Each row was made from one small tree. The marks that hang from a mark follow it in brackets, in the order of their numbers. Every link used is in the known rows. Write each row's tree.
Known rows:
z_881{z_757{z_148{z_579} z_575 z_641}}: [-3.23  1.90 -1.75  2.76  0.37  0.22 -1.06  1.97  1.64  0.25  0.69  0.01
  3.30  1.76  4.46 -2.78  2.84  0.47  2.34 -1.96  4.10  1.52  1.91 -1.35]
z_886{z_579{z_148}}: [-4.83  4.36  3.73  5.73 -1.87 -2.12 -0.59 -1.37 -1.02  2.08  1.57 -0.47
  3.67 -0.94 -1.47 -0.57  1.07  1.62 -2.90 -2.98 -0.08  2.43 -2.17 -1.53]
z_661{z_579}: [-3.36  0.59  1.52  3.41 -1.24  0.46 -3.79 -1.22 -1.80  2.39  0.39  1.09
  2.62 -1.31 -2.25 -0.58  4.34 -0.92 -1.24 -2.04 -1.60  0.68 -0.40  0.62]
z_40{z_275 z_661}: [-5.86  2.48  0.22  2.13  1.18 -0.10 -5.12 -2.82 -2.18  3.44 -0.37 -2.92
  2.88  0.48 -4.84  2.04  7.41 -0.27 -0.88 -4.24 -1.67 -3.36  3.32 -1.19]
z_641{z_314 z_757{z_881}}: [-1.70  2.88  0.36  1.80 -4.81  1.06 -2.95 -1.40 -1.20  3.73  1.62  2.27
  0.56  0.15 -1.71 -0.01 -0.02 -0.77  0.12 -3.77  0.45  2.10  0.82  0.31]
z_661{z_579{z_148{z_757{z_641{z_314}}}}}: [ 2.64  1.51 -1.11  7.11 -3.28  0.19 -1.81 -0.65 -1.97  0.02  4.09 -1.98
  3.15 -4.97 -1.35 -1.56  3.36  1.53  2.31 -0.86  2.09  4.63  0.59 -1.50]
z_148{z_579 z_757{z_575 z_641}}: [ 0.56  1.63 -4.21  1.02  0.07  0.47 -4.13  0.23  1.24 -0.05  3.06 -0.11
  1.71  0.83  2.30 -0.97  1.56  0.78  0.43 -3.41  1.90 -0.21  0.61 -1.13]
z_886{z_579{z_148{z_757{z_575 z_641}}}}: [ 0.06  3.65  0.69  4.42 -1.27 -1.62 -0.07  0.01  1.32 -1.25  2.17 -0.32
  1.48 -1.35  2.63 -1.61  1.12  0.73 -1.65 -3.41  2.77  1.96 -2.31 -2.56]
z_886{z_579{z_148{z_757}}}: [-2.07  2.97  1.22  4.89 -2.09 -2.85 -0.96  0.15 -0.46  0.84  2.87 -2.28
  2.15  0.00 -0.67 -2.44 -0.08  1.14 -2.77 -2.97  0.57  3.66 -2.35 -1.25]
z_275{z_40{z_661{z_579{z_148}}}}: [-4.44 -2.73  2.34  4.66  0.11 -0.99 -3.05 -2.20 -5.53  0.35  2.79 -2.98
  4.05 -0.19 -2.32  0.32  7.54  1.14 -1.58 -0.69 -2.93  2.67  0.13 -0.57]
z_579{z_148{z_757}}: [ 0.47  2.93 -0.78  4.06 -0.75 -1.29 -2.61  0.27 -1.64 -0.13  1.60 -3.42
  2.96  0.34 -2.59 -1.05  1.29 -0.08 -2.59 -3.22  1.57  2.25 -0.67 -0.27]
z_40{z_275 z_661{z_579{z_148{z_757}}}}: [-2.50 -1.07 -0.53  6.29  1.22  0.08 -4.74 -1.80 -2.31  0.41  3.35 -5.47
  2.02 -1.54 -4.48  0.97  6.94 -0.28 -2.75 -2.13 -1.84  1.82  3.85  0.46]
z_757{z_148{z_579} z_641{z_314} z_881}: [-1.26  4.31 -3.02  2.17 -3.67  2.39 -2.89 -1.55 -1.63  1.51  3.94  2.16
  2.51 -2.00  0.78 -2.19  1.67  3.01  3.50 -1.92  2.37  3.80  2.00 -1.92]
z_40{z_661}: [-5.24  2.55  0.24  2.10  1.28 -0.87 -3.72 -1.87 -3.35  4.09  1.27 -1.58
  2.97  0.20 -3.93 -0.60  5.65  0.58 -0.72 -3.85 -2.53 -1.57  1.11 -1.26]
z_641{z_314 z_757{z_148{z_579} z_575}}: [-4.12  1.88 -0.35  2.78 -3.66  0.05 -2.52 -0.83  0.30  2.34  3.66  1.43
  1.25  1.13  1.74  0.52  0.67  3.64  0.66 -2.72  2.04  3.19 -0.02  1.55]
z_641{z_757{z_148{z_579}}}: [-5.27  1.78  0.00  3.10 -3.03 -0.25 -3.72 -0.42 -0.73  2.19  2.15 -1.58
  3.14  1.98 -0.65 -1.61  1.71  2.83  0.65 -4.58  2.46  3.16  0.55  2.29]
z_575{z_757{z_881}}: [-1.10  4.21  0.32  0.44 -1.26 -0.96 -4.09  1.10 -1.50  1.46 -1.00  1.74
  0.09  1.04 -2.11  0.07  1.72 -4.86 -2.19 -3.00 -1.26 -0.68  0.72  0.42]
z_886{z_579{z_148{z_757{z_641{z_314}}}}}: [-0.31  5.22 -0.04  6.20 -3.78 -1.89  0.10 -1.04 -1.09  1.12  3.80 -1.71
  3.04 -3.47  0.06 -2.52  0.51  3.14  1.94 -2.34  2.84  4.44 -1.51 -3.98]
z_661{z_579{z_148{z_757{z_641}}}}: [ 1.94  0.59 -0.61  6.04 -0.92  0.63 -2.57  1.02 -1.50 -1.66  2.48 -2.87
  3.16 -3.30 -1.37 -1.72  3.73 -0.20  0.44 -2.46  2.43  3.79  0.52 -0.77]
z_575{z_757{z_148 z_641}}: [-1.87  6.42  0.00  1.94 -0.80 -1.40 -2.69  1.13 -2.57  0.97 -2.28 -1.38
  2.88 -0.66 -1.33 -2.05  4.80 -1.67  3.64 -3.55  3.74 -0.03  0.46 -1.24]
z_757{z_148 z_641}: [-2.69  4.95 -0.31  1.84 -1.00  1.09 -1.69 -0.62 -1.87  1.29 -1.39 -0.73
  4.22 -0.93 -1.11 -3.16  5.13  0.56  2.89 -4.00  3.91  0.27  0.30 -1.70]
z_579{z_148}: [-1.84  3.55  1.77  4.84 -0.39 -0.85 -1.88 -0.62 -2.09  0.98  0.18 -1.91
  4.39 -0.87 -2.87  0.65  2.95  0.24 -1.97 -2.97  0.78  0.78 -0.62 -1.03]
z_148{z_579 z_757{z_575 z_641 z_881}}: [ 2.08  1.12 -4.52 -0.44 -1.04  1.97 -4.67  0.44  1.88 -1.23  4.10  2.14
 -0.24  1.55  3.58 -0.69  0.37 -1.37 -1.34 -2.88  1.18  0.46  1.14 -1.32]
z_757{z_148{z_579} z_575}: [-4.14  1.65 -0.52  1.17  0.08  0.11 -3.33 -0.53 -0.18  0.91  1.96  1.41
  2.09  2.00  1.63 -0.35  2.37  2.02 -1.90 -2.26  0.85  0.86  0.06  0.88]
z_881{z_757}: [-3.99  2.33  0.12  2.98 -0.80 -1.37 -1.92  1.94 -0.45  3.42 -1.52 -0.95
  3.45  2.66 -1.06 -1.96  2.41 -2.68 -0.19 -2.74  0.80 -0.55  0.44 -0.71]
z_641{z_314 z_757{z_148}}: [-4.23  3.88  1.01  3.28 -4.65 -0.26 -1.63 -0.72 -1.73  3.69  0.79 -0.71
  2.57  0.16 -1.87 -1.71  2.16  2.52  2.79 -4.00  3.00  3.38 -0.30  0.74]

Write each row's tree:
[-2.79  0.06 -0.42  0.67 -2.69  2.00 -3.70  0.37  1.15  0.08  2.79  2.72
 -0.25  2.74  3.48 -0.45 -0.18  0.35 -2.73 -3.86  1.25  2.83  1.05  2.41] | z_641{z_757{z_148{z_579} z_575 z_881}}
[-4.46 -0.98  1.63  6.99  1.12  0.65 -3.36 -2.57 -2.31  0.92  1.87 -3.65
  3.43 -3.04 -4.72  3.03  7.89  0.74 -2.63 -2.28 -2.64  1.03  3.90  0.50] | z_40{z_275 z_661{z_579{z_148}}}
[ 1.12  3.41 -2.69  0.38 -0.27  0.35 -2.60  0.61  0.86 -0.19  0.08 -0.03
  1.16  0.68  1.58 -1.56  3.50 -1.31  0.38 -3.46  2.38 -1.94 -0.48 -1.44] | z_148{z_757{z_575 z_641}}
[ 1.36  2.13 -4.98  0.71 -2.32  1.51 -4.97  0.68 -0.07  0.28  4.25  0.36
  1.44  0.93  0.69 -1.87  0.95 -0.39  0.54 -3.78  1.41  1.80  1.95 -1.45] | z_148{z_579 z_757{z_641 z_881}}
[-2.44  4.73  0.69  0.15 -1.25 -0.47 -3.15  1.51 -1.98  0.70 -0.87  1.54
  0.06  1.27 -1.46 -2.06  2.09 -3.97 -1.29 -2.34  0.46  0.90  0.81  1.64] | z_575{z_757{z_148 z_881}}
[-3.79  2.05 -1.61  1.01 -1.49  1.61 -4.61 -0.27 -1.25  1.03  3.30  1.36
  2.14  1.64 -0.11 -1.89  1.08  1.05 -1.74 -3.06  0.47  3.03  1.18  0.54] | z_757{z_148{z_579} z_881}
[-2.05  4.61 -0.22  1.18 -0.15  0.85 -1.21 -0.76 -0.26 -0.01 -1.26  1.00
  2.47 -0.08  1.49 -2.02  5.29  0.25  1.43 -3.22  3.87 -1.11 -0.16 -1.52] | z_757{z_148 z_575 z_641}
[-2.21 -3.47  0.07  3.97  0.42 -1.80 -4.01 -1.34 -5.00 -0.65  4.19 -4.73
  2.08  1.20 -2.32 -1.38  6.45  0.18 -1.55 -0.89 -2.22  3.94  0.26  0.39] | z_275{z_40{z_661{z_579{z_148{z_757}}}}}
[-2.28  4.35 -2.01  2.57 -1.90  1.14 -2.31 -1.67 -0.64  0.94  2.95  1.69
  2.44 -1.53  2.33 -0.61  2.82  4.03  2.89 -1.73  2.64  1.64  0.59 -1.62] | z_757{z_148{z_579} z_575 z_641{z_314}}
[ 0.28 -0.21  0.55  5.55 -1.45 -0.40 -3.44  0.69 -1.74 -0.18  3.08 -2.56
  2.25 -1.31 -2.00 -1.35  2.65 -0.36 -2.68 -1.69 -0.19  3.96 -0.60  0.96] | z_661{z_579{z_148{z_757}}}
[-0.72  5.69 -0.65  0.46 -1.45  0.49 -2.65  1.15 -1.74 -0.19 -1.08  1.11
  0.91  0.22 -0.58 -2.55  3.25 -3.52  1.76 -3.28  2.76  0.72  1.62 -0.83] | z_575{z_757{z_148 z_641 z_881}}
[-0.32  3.64 -0.99 -0.26 -0.44  3.01 -1.67 -0.20  0.41 -1.10 -0.25  3.17
  0.72  0.05  2.50 -1.86  3.87 -1.87 -0.71 -2.73  2.47  0.02  0.85 -0.86] | z_757{z_148 z_575 z_641 z_881}
[-6.53 -0.89  0.74  3.92  1.13  1.55 -5.07 -2.80 -2.12  3.27  0.62 -1.90
  2.37 -1.69 -4.82  1.70  8.42 -0.31 -1.50 -2.74 -3.01 -0.84  3.18  0.75] | z_40{z_275 z_661{z_579}}
[-0.22  1.54  0.51  0.44 -4.32  1.41 -2.62 -0.81  0.32  2.32  1.54  4.11
 -1.11  0.62  0.97  1.17 -0.49 -1.25 -1.12 -2.85  0.29  0.83  0.43  0.65] | z_641{z_314 z_757{z_575 z_881}}
[-0.98  4.81  0.17  5.02 -2.35 -1.74 -0.44 -0.66 -0.33  0.25  2.20 -2.51
  3.39 -1.98  0.39 -2.38  1.08  1.61 -0.01 -3.75  2.92  2.86 -1.77 -2.97] | z_886{z_579{z_148{z_757{z_641}}}}
[ 2.79 -2.10  0.02  3.61 -0.91  1.92 -2.86  1.29  0.20 -2.84  3.52  1.74
 -1.13 -0.51  1.16 -0.50  1.14 -2.95 -5.88 -0.37 -1.22  3.41  0.36  1.52] | z_661{z_579{z_148{z_757{z_575 z_881}}}}
[ 2.96  1.06 -1.06  2.09 -0.19  0.90 -2.54  1.43 -0.13 -2.45  2.75  0.89
 -0.54  1.55  1.15  0.03 -0.02 -2.63 -5.53 -2.09  0.18  1.40 -0.02  0.08] | z_579{z_148{z_757{z_575 z_881}}}
[ 0.35  4.58 -1.80  1.25 -3.34  1.83 -2.14 -1.63 -1.72  2.38  1.15  2.28
  2.24 -2.18 -1.03 -0.74  2.70 -0.35  2.63 -2.64  1.33  0.56  1.35 -3.31] | z_757{z_641{z_314} z_881}
[-1.13  2.72 -0.74  1.93  0.48 -0.16 -0.63  1.77  1.66  1.19 -2.45  0.85
  2.84  1.01  2.68 -1.50  3.44 -2.81  1.39 -2.68  2.82 -1.42  0.81 -2.20] | z_881{z_757{z_575 z_641}}
[-0.88  3.64 -1.26  3.21 -1.74 -0.46  0.05  0.61  0.77  2.73 -0.96  1.74
  2.06 -0.53  1.88 -0.80  2.24 -1.21  3.20 -1.19  2.67 -0.48  0.71 -3.16] | z_881{z_757{z_575 z_641{z_314}}}
[ 1.97 -0.98 -0.43  4.36 -1.64  1.54 -3.88  1.05 -1.29 -1.67  3.41 -0.49
  0.68 -1.34 -1.28 -1.67  1.34 -2.44 -4.15 -1.17 -0.84  4.95  0.56  1.28] | z_661{z_579{z_148{z_757{z_881}}}}
[-0.91  1.13  0.73 -0.16 -2.26  1.81 -2.81  0.39  1.13  0.95  0.25  3.57
 -0.85  2.37  1.61  1.00  0.79 -2.42 -2.97 -4.43 -0.04 -0.06  0.22  1.77] | z_641{z_757{z_575 z_881}}
[-1.93  7.36 -0.27  3.21 -2.63 -1.97 -1.47 -0.38 -2.76  2.14 -0.71 -0.19
  2.51 -2.10 -1.63 -2.31  4.36  0.11  5.77 -2.11  3.55  0.89  0.11 -1.76] | z_575{z_757{z_148 z_641{z_314}}}
[-3.73  3.50 -2.85  4.42 -2.49 -0.29 -1.35  0.69 -0.53  2.46  2.12 -0.90
  4.33 -0.43  1.04 -3.54  2.42  2.65  5.99 -1.33  4.23  3.64  2.32 -2.30] | z_881{z_757{z_148{z_579} z_641{z_314}}}
[ 3.06  2.38 -3.41 -1.21 -0.55  1.77 -3.07  0.87  1.18 -1.22  1.10  2.29
 -0.74  1.22  2.68 -1.66  1.97 -3.00 -1.47 -3.51  2.14 -0.68  0.39 -1.24] | z_148{z_757{z_575 z_641 z_881}}
[-0.24  6.47 -1.02  1.38 -2.83 -0.14 -1.62  0.38 -2.38  0.67  0.00  1.54
  0.80 -1.68 -0.72 -2.43  2.27 -1.51  4.03 -2.02  2.62  1.67  0.93 -1.90] | z_575{z_757{z_148 z_641{z_314} z_881}}
[-1.88  3.07 -2.61  0.90 -1.62  2.11 -3.46 -0.30 -0.99  0.02  2.55  1.49
  3.00 -0.44  0.76 -2.23  2.64  0.87  1.11 -3.03  2.54  2.60  2.34 -1.31] | z_757{z_148{z_579} z_641 z_881}
[-0.14  1.83  1.06  2.64 -1.75 -0.05 -0.98  0.09  1.67 -1.32  3.79  2.15
 -1.13  1.18  2.77 -1.20 -1.80 -1.23 -6.33 -1.96 -0.91  3.18 -2.08 -0.34] | z_886{z_579{z_148{z_757{z_575 z_881}}}}
[-5.97  1.53 -1.06  3.15 -1.02 -0.77 -2.26  1.74 -0.38  2.09  0.90 -1.60
  4.12  2.89  0.60 -3.52  1.53  0.51  0.64 -1.81  1.94  2.88  1.30  0.54] | z_881{z_757{z_148{z_579}}}
[-1.05  2.19 -2.56  0.43 -0.90  2.66 -2.94  0.11  0.72 -1.11  2.45  3.18
  1.67  0.83  3.64 -1.08  2.18  0.43 -0.44 -2.47  2.02  1.42  1.69 -0.94] | z_757{z_148{z_579} z_575 z_641 z_881}
[ 1.02  5.74 -1.06  1.56 -2.85 -0.49 -2.66 -0.09 -2.15  1.90  0.17  2.27
  0.77 -2.10 -1.13  0.06  1.90 -2.83  3.22 -2.29  1.01 -0.19  1.14 -2.22] | z_575{z_757{z_641{z_314} z_881}}
[-0.63  5.37 -1.65  1.54 -3.26  2.59 -1.57 -1.22 -1.90  1.31  1.19  1.93
  2.09 -2.06 -0.45 -2.74  3.45  0.68  3.48 -2.22  3.09  2.20  1.50 -1.96] | z_757{z_148 z_641{z_314} z_881}
[-5.12  0.66 -1.03  2.66  0.22 -0.73 -1.81  2.01  1.01  0.66  0.68  0.30
  2.48  3.34  2.66 -2.23  1.39  0.06 -1.21 -1.34  1.74  1.49  0.73  0.76] | z_881{z_757{z_148{z_579} z_575}}
[-3.77  2.25  1.69  1.35 -1.82  0.53 -1.60  0.19  0.61  1.03 -1.00  0.57
  1.00  2.15  0.92 -1.10  2.18 -0.52 -1.25 -4.17  2.36  0.48 -0.83  2.17] | z_641{z_757{z_148 z_575}}
[-3.19  3.48 -1.11  0.75 -1.33 -0.56 -4.72  1.19 -1.61  0.55  1.64  1.33
  0.96  1.63 -0.40 -1.25  0.97 -1.24 -1.12 -2.30  0.08  2.22  1.36  1.44] | z_575{z_757{z_148{z_579} z_881}}
[ 4.93  2.31 -2.04  2.59 -0.76  1.69 -1.72  1.26  0.49 -3.08  2.17  0.42
  0.56 -0.22  2.17 -0.89  1.00 -2.31 -2.45 -3.05  2.43  1.41  0.42 -1.58] | z_579{z_148{z_757{z_575 z_641 z_881}}}
[ 1.98  2.11 -1.40  2.60 -1.27  0.86 -2.75  1.40 -1.27 -0.87  2.83 -1.20
  0.88  0.54 -1.79 -1.40 -0.10 -1.73 -4.05 -2.96  0.69  2.93  0.45  0.04] | z_579{z_148{z_757{z_881}}}
[-0.33  1.12 -4.05 -0.07 -1.52  0.60 -5.89  0.83 -0.16  1.10  4.15  0.63
  0.44  2.51 -0.35 -1.68 -0.42 -0.67 -2.75 -3.29 -0.94  1.83  1.45  0.30] | z_148{z_579 z_757{z_881}}
[ 1.26  2.80 -4.59  1.75 -1.80 -0.50 -3.80 -0.78  0.80  1.18  4.56  0.98
  1.19 -0.47  2.18 -0.50  1.27  2.63  2.64 -1.93  1.94  0.37  0.42 -1.94] | z_148{z_579 z_757{z_575 z_641{z_314}}}
[-3.45  3.83 -1.51  2.48 -1.26  0.43 -3.16 -0.69 -0.98  1.11  1.94 -0.95
  4.82 -0.72 -0.23 -2.12  3.77  3.33  3.11 -3.51  3.34  1.41  1.02 -1.47] | z_757{z_148{z_579} z_641}
[ 1.38  2.23 -0.56  3.21  0.11 -1.05 -2.13  1.06 -0.14 -1.18  1.60 -1.16
  1.67  0.86  0.14 -0.07  1.30 -0.65 -4.41 -2.69  0.97  1.18 -1.21 -0.05] | z_579{z_148{z_757{z_575}}}
[-5.86 -2.52  1.09  1.23  0.39 -0.85 -4.77 -2.96 -4.33  2.40  2.25 -0.94
  2.53  1.45 -2.25 -0.54  8.01 -0.16  0.01 -0.83 -3.74  0.46  0.12 -0.07] | z_275{z_40{z_661{z_579}}}
[ 3.11  3.45 -1.29  3.62  0.20 -0.19 -1.40  0.89  0.41 -2.27  1.25 -1.71
  2.43 -0.88  1.00 -0.41  2.76 -0.49 -0.88 -2.88  3.06  0.26 -0.31 -1.62] | z_579{z_148{z_757{z_575 z_641}}}
